Each row was made from one path, in order. Every step used is in the known rows, and no mark comes twice. Write each row's path.
In the rows, 128 means zero.
Known rows:
T/D: [137 134 135 126 132 125 132 139 129 154 130 106 128 135 129 134 130 131
 133 121 134 132 130 130 117 252 108 136 121 122 119 170 121 140 125 133
 133 134 126]
V/G/H: [ 99 101 173 101  91 126 136 173 132 144 132 109 124 119  83 133 143 126
 127 156 126 122 150 138 139 158 153 126 131 124 118 162 120 133 107 128
 156 156  92]
A/F/E/H: [159 109 143 134  83 132 125  23 131 153 151 120 148 116  79 142 127 129
 131 128 127 131 134 108 128 181 104 124 142 131  92 154 130 135 120 127
 137 118 114]
F/A: [133 117 130 131 127 127  91 152 127 132 135 168 148 127 186 132  72 125
 124 114 123 115 126 110 122 109 100 116 114 130 131 114 133 129 136 126
 161 125 127]
D/G/H/E/R: [168 118 118 102  99 125  89 115 131 150 130 124 134 118 113 146 138 127
 134 120 134 128 131 123 137 130 123 141 144 124 150 181 123 133 121 128
 191 130 111]
X/F/E/R: [147 109 118 113  67 123 130  84 131 149 108 120 139 120  91 118 110 139
 133 118 130 138 134 129 140 138 109 130 144 123  94 159 137 129 126 138
 191 113 128]
D/G/Z: [159 114 142 112 135 121 119  86 126 132 134 137 136  96 114 143 127  76
 130 132 116 133 135 115 135 144 128 130 128 126 210 132 128 120 130 127
 119 146 124]
G/V: [115 111 167 111  94 131 121 120 127 116 125 157 142 112  91 110 127 108
 116 130 117 130 141 110 138 117 113 134 156 128 141 125 128 134 122 129
 126 131  97]
D/G/Z/E/F: [150 132 127 127 146 154  77 132 126 148  70  98 117 102 118 142 117 103
 134 136 110 128 128 149 141 149 126 142 129 126 145 167 136 125 139 127
 127 130 127]
T/D/G/H/E/R: [173 118 122 103 100 125  91 120 132 161 131 114 136 120 111 148 139 128
 136 118 136 129 132 124 134 172 117 144 143 122 148 194 121 136 120 130
 193 133 110]
D/G/Z/E: [167 119 126 112 187 166  73 149 126 118 132  99 114 103 125 114 141  94
 131 139 108 132 141 152 153 140 144 134 135 127 174 124 132 118 128 123
 116 137 130]
X/F/E: [123 113 134 126  64 126 137 107 130 140 101  90 152 117  85 109 149 141
 128 128 122 137 140 125 129 143 119 126 140 129 127  96 143 129 119 135
 136 120 132]
V/G/Z: [116 101 168 110 128 131 120 104 126 131 136 104 129 113 108 139 126  90
 132 155 123 132 151 144 150 135 147 127 134 124 127 151 134 119 101 137
 130 148 126]
Z/E: [145 129 116 125 182 170  80 179 127 115 128  89 106 126 133 102 140 130
 129 136 116 129 137 158 147 128 146 134 135 129 117 122 132 124 125 123
 120 125 132]
H/E/Z: [108 143 113 113 147 136  79 110 129 138 127 103 147 124  97 154 168 168
 146 124 129 121 127 111 161 102 137 138 146 126 154 165 136 124 113 131
 132 124 134]
A/F: [112  98 134 181 166 133 130 134 133 161 120 135 120 118 176 184 117 131
 130 132 145 122 138 153 111 136 106 121 132 130  75 102 130 133 133 128
 138 120 144]
E/Z/G/H: [ 95 114 155 106 119 153 134 155 131 147 124 122 134 152  91 142 140 127
 133 110 117 131 132  97 145 141 126 131 133 122 124 172 121 131 131 128
 148 148  93]
X/F/E/Z: [ 93 128 122 109  96 128 121  91 130 143 104 109 151 114  58 131 147 174
 143 124 123 128 130 107 161 125 126 129 144 124 134 153 143 124 122 137
 140 119 133]
H/G: [ 80 133 128 138 122 130 144 108 127 134 129  87 132  89 119 129 167 123
 124 144 137 129 126 137 137 147 127 136 122 126 122 140 134 132 100 127
 130 128 126]
Z/G: [109 129 123 153 147 170 134 123 128 128 127 107 131 166 123 142 130 118
 127 105 125 136 111 130 145 126 114 133 117 125 100 145 133 128 123 130
 117 120 123]
X/F/E/Z/G/H: [ 94 108 158 105  90 152 136 151 132 152 108 102 142 147  78 138 148 134
 134 110 114 134 136  95 146 147 121 132 137 122 122 161 126 131 128 131
 150 144  93]
V/G: [ 93 116 141 134 116 131 127 129 130 130 136  95 118 116  86 138 139 142
 129 168 139 122 134 174 154 141 157 128 119 124  95 164 136 128  92 132
 135 127 126]
A/F/L: [117  98 147 164 177 130 101 130 133 153 120  55 178 134 117 157 106 122
 120 132 133 122 138 144 124 161 134 119 136 132 123  88 134 142 141 140
 129 117 134]
X/F/A: [117 113 131 133 100 118  98 162 129 140  86 129 139 118 191 145  73 138
 126 117 122 114 128 118 121 105  96 120 111 123 123 104 135 131 142 133
 161 117 128]
X/F: [108 121 132 136  92 116 136 142 131 140  59  74 114 115 131 147 129 146
 131 134 126 128 133 143 126 122 120 134 122 118 117 110 132 131 136 138
 126 116 131]
G/H/E/R: [158 114 128 101 100 130  89 122 131 150 128 117 137 130 122 141 135 127
 135 118 133 129 138 122 136 120 123 140 151 123 122 177 124 132 119 131
 192 131 113]
A/F/X: [123  96 116 117 219 128 101 143 128 155 119 166 136 129 164 179 107 120
 110 123 146 119 134 116 111 110 114 103 132 134 158  98 140 130 102 126
 157 130 141]
H/E/F/A: [138 128 125 139 113 131  57 146 126 152  92 139 157 123 191 157  83 128
 129 114 122 111 120 113 120 106  93 128 119 130 136 138 139 132 132 127
 165 122 128]
D/G: [152 134 103 137 122 116 125 106 130 130 134 137 128  91  95 145 139 123
 125 136 132 122 110 131 134 153 130 132 108 127 211 135 125 129 132 120
 122 125 122]
Z/E/F/A: [137 126 124 137 132 147  59 169 126 144  89 142 136 120 187 138  64 126
 128 118 115 114 125 128 127 118  99 125 114 129 115 140 138 130 143 125
 163 123 128]
Z/E/F/L: [135 127 136 131 163 148  66 142 129 141  80  25 172 135  81 120 104 119
 122 134 112 125 127 144 142 168 150 132 134 130 143 130 139 139 146 140
 124 118 124]
V/G/D: [118 102 173 142  88 122 127 142 133 129 135  84 120 128  70 140 133 151
 132 161 142 128 143 163 137 187 136 134 121 107 109 138 124 132 116 136
 152 153 122]

Write each row's path:
[125  96 134 159 114 137 132 102 132 154 144 133 157 120 112 134 139 132
 129 127 135 134 146 130 120 154 107 116 146 138 100  90 142 129 116 128
 144 123 140] -> A/F/E
[ 94 129 135  98 126 133  82 132 131 145 128  97 147 120  76 156 175 167
 146 138 129 117 138 114 166 112 151 138 148 124 151 183 132 126 103 131
 145 137 117] -> V/G/H/E/Z
[132 124 114  84 181 125  92 131 124 151  79 156 141 132 125 156 100 117
 111 120 132 121 121 102 118 110 122 113 127 131 182 145 142 130 106 128
 155 134 129] -> E/F/X
[154 116 138 108 189 172  75 160 125 118 128  95 113 121 141 106 135  96
 132 135 106 135 151 148 150 129 145 133 144 128 135 120 133 117 125 128
 117 138 132] -> G/Z/E
[151 115 125 112 107 144  92 121 131 150 128 111 136 143 124 145 135 125
 135 109 132 132 130 121 141 121 117 142 146 123 111 185 125 132 118 131
 191 129 112] -> Z/G/H/E/R
[129 117 164 139  95 136 118 102 131 131 136  61 123 107  79 128 155 138
 131 147 134 135 137 138 134 209 116 143 128 106 114 145 121 135 124 130
 145 150 111] -> Z/E/H/G/D
[101 110 165 128 109 160 126 115 128 115 126 140 144 138  89 123 128 101
 115 113 116 135 130 111 148 114 100 138 148 127 122 137 131 134 119 130
 119 125  95] -> Z/G/V
[136 117 154 115  97 121 121 108 129 130 129 149 143  90  69 126 136 106
 117 131 123 128 130 116 137 195 107 142 141 125 192 150 123 141 124 127
 123 132  92] -> T/D/G/V
[133 121 142 120 122 153  84 162 130 141 132  76 150 150 128 148 185 121
 130 117 124 130 135 114 132 117 132 142 143 130 156 132 126 131 106 125
 133 143 108] -> Z/G/H/E
[109 110 158 147  90 150 130 121 133 137 112  77 140 155  67 143 138 159
 138 115 129 140 127 123 145 178 105 139 125 105 113 136 132 130 138 139
 146 141 122] -> X/F/E/Z/G/D
[102 135 135 126  98 129 139  48 128 138 138  78 133  85  93 137 161 123
 126 145 132 129 123 123 139 170 120 139 123 122 110 176 128 136 101 126
 129 124 110] -> E/H/G
[128 111 164 103 107 131 128  36 125 139 144  97 152  92  95 125 151  75
 129 138 118 141 148 104 141 164 120 132 143 125 142 153 133 125 102 131
 129 144 116] -> F/E/H/G/Z
[ 81 114 167 118  91 132 133 106 127 120 126 128 145  85  84 114 155 104
 114 139 124 130 140 118 142 129 111 141 152 126 135 134 132 136 102 129
 127 132  95] -> H/G/V
[144 138 137 127  96 128  82 136 129 173  72  84 141 113 110 171 151 126
 136 129 125 122 126 128 120 186 115 148 131 126 164 181 126 139 126 127
 143 138 112] -> T/D/G/H/E/F
[121 101 171 157  74 127 137  77 134 148 141  75 138 103  76 145 152 139
 130 145 142 135 141 132 122 219 101 136 131 109 103 132 125 139 120 132
 155 147 115] -> A/F/E/H/G/D
[170 132 131 111 131 156  89  78 129 127 138  92 113 120  97 117 128 129
 131 135 113 128 128 127 147 164 131 135 133 125 103 177 123 132 128 124
 122 120 108] -> Z/E/H
[163 121 106 111 148 155  89 132 129 132 126 122 105 126 127 114 103 131
 133 124 126 132 130 150 151 128 127 137 139 122  88 178 130 126 132 130
 179 116 129] -> Z/E/R
[155 126 134 112 112 127  81 158 131 150 135  84 151 117 113 153 189 126
 131 130 129 124 137 119 123 176 135 144 139 129 202 141 120 137 109 123
 137 147 107] -> T/D/G/H/E
[186 125 138 102 132 153  84  57 128 128 143  95 119 105  88 125 128 103
 132 137 107 131 131 122 150 170 129 135 134 123 143 178 122 128 129 123
 117 127 106] -> D/G/Z/E/H
[151 124 134 116 112 129  81 153 130 142 135  94 150 114 113 151 189 125
 130 132 127 122 135 117 128 133 140 141 140 131 207 125 123 133 109 121
 137 145 108] -> D/G/H/E
[132 115 148 116  93 123 119 103 129 118 129 162 142  87  68 125 134 106
 114 136 121 124 128 114 142 134 115 137 144 128 196 130 127 134 125 123
 122 129  93] -> D/G/V
[107 114 163 145  91 123 137 127 132 131 132  79 132 110  94 132 155 138
 128 144 142 135 137 139 122 192 116 141 124 108 125 122 124 135 123 133
 148 153 121] -> H/G/D
[ 95 117 171 110  75 131 129  64 127 123 132 120 146  82  67 117 152 103
 114 141 122 131 138 106 147 145 108 141 152 124 129 160 127 140 105 128
 128 129  83] -> E/H/G/V
[ 87 135 119 139 157 170 125 106 128 134 124 112 135 161 100 152 133 144
 138 101 125 133 106 116 167 118 116 135 121 122 106 178 136 125 125 132
 123 118 124] -> E/Z/G
[147 110 132 103  97 129  90 122 131 150 131 106 133 127 108 145 137 134
 136 133 136 127 138 135 144 125 131 141 147 123 110 188 126 132 106 133
 195 132 112] -> V/G/H/E/R
[ 91 130 118 137 139 173 126  92 128 134 135 108 153 161  72 134 141 144
 137 100 123 138 112 107 169 129 113 132 130 126 110 170 142 123 116 131
 127 118 126] -> F/E/Z/G
[143 119 134 129 138 148  57 160 125 144  91 144 142 118 189 139  61 108
 129 117 111 116 130 123 130 116  97 125 119 129 123 140 138 127 144 127
 162 128 128] -> G/Z/E/F/A
[124 116 169 141  74 122 136  86 132 135 136  73 132 107  75 136 150 138
 129 144 138 135 132 128 125 210 113 141 123 106 120 149 120 138 125 132
 147 150 110] -> E/H/G/D
[144 116 149 100  94 116 136 161 132 157 132 131 132 107  93 139 143 115
 127 130 124 124 133 111 119 229 124 133 122 123 195 165 109 140 136 122
 148 156  89] -> T/D/G/H
[177 123 144 100 139 157  84  64 127 129 139  90 119 117 101 121 124 105
 133 134 107 133 135 119 148 163 129 134 140 124 114 175 124 127 128 126
 118 129 108] -> G/Z/E/H
[129 125 131 139 109 126  83 146 126 150  90 160 148 122 181 150  57 125
 127 114 120 114 120 113 119 117  91 123 112 128 119 144 136 131 144 127
 166 123 126] -> E/F/A
[112 116 156 149 115 151 123 127 132 133 127  94 133 161  80 148 129 153
 138 113 132 137 121 123 144 171 107 139 122 105 117 149 126 129 141 136
 144 146 121] -> E/Z/G/D
[169 121 129 111 188 165  76 153 126 127 132  90 116 106 125 116 140  95
 131 136 110 133 141 151 148 181 138 138 133 125 169 139 129 122 126 125
 117 139 128] -> T/D/G/Z/E
[127 121 134 130 136 148  62 153 124 147  91 130 143 104 186 138  74 108
 128 122 113 115 129 125 133 126  97 127 117 128 121 144 141 127 134 127
 162 128 126] -> H/G/Z/E/F/A
[103 131 120 105 114 134 117  86 129 138 138 134 158 120  56 119 146 164
 142 121 124 130 130  99 162 129 129 126 148 129 143 162 141 122 118 132
 141 125 131] -> F/E/Z
[115 112 158 145 104 155 124 115 133 133 136  95 143 160  64 136 136 153
 137 113 130 140 124 118 146 180 107 137 128 108 118 141 130 129 136 135
 146 146 121] -> F/E/Z/G/D
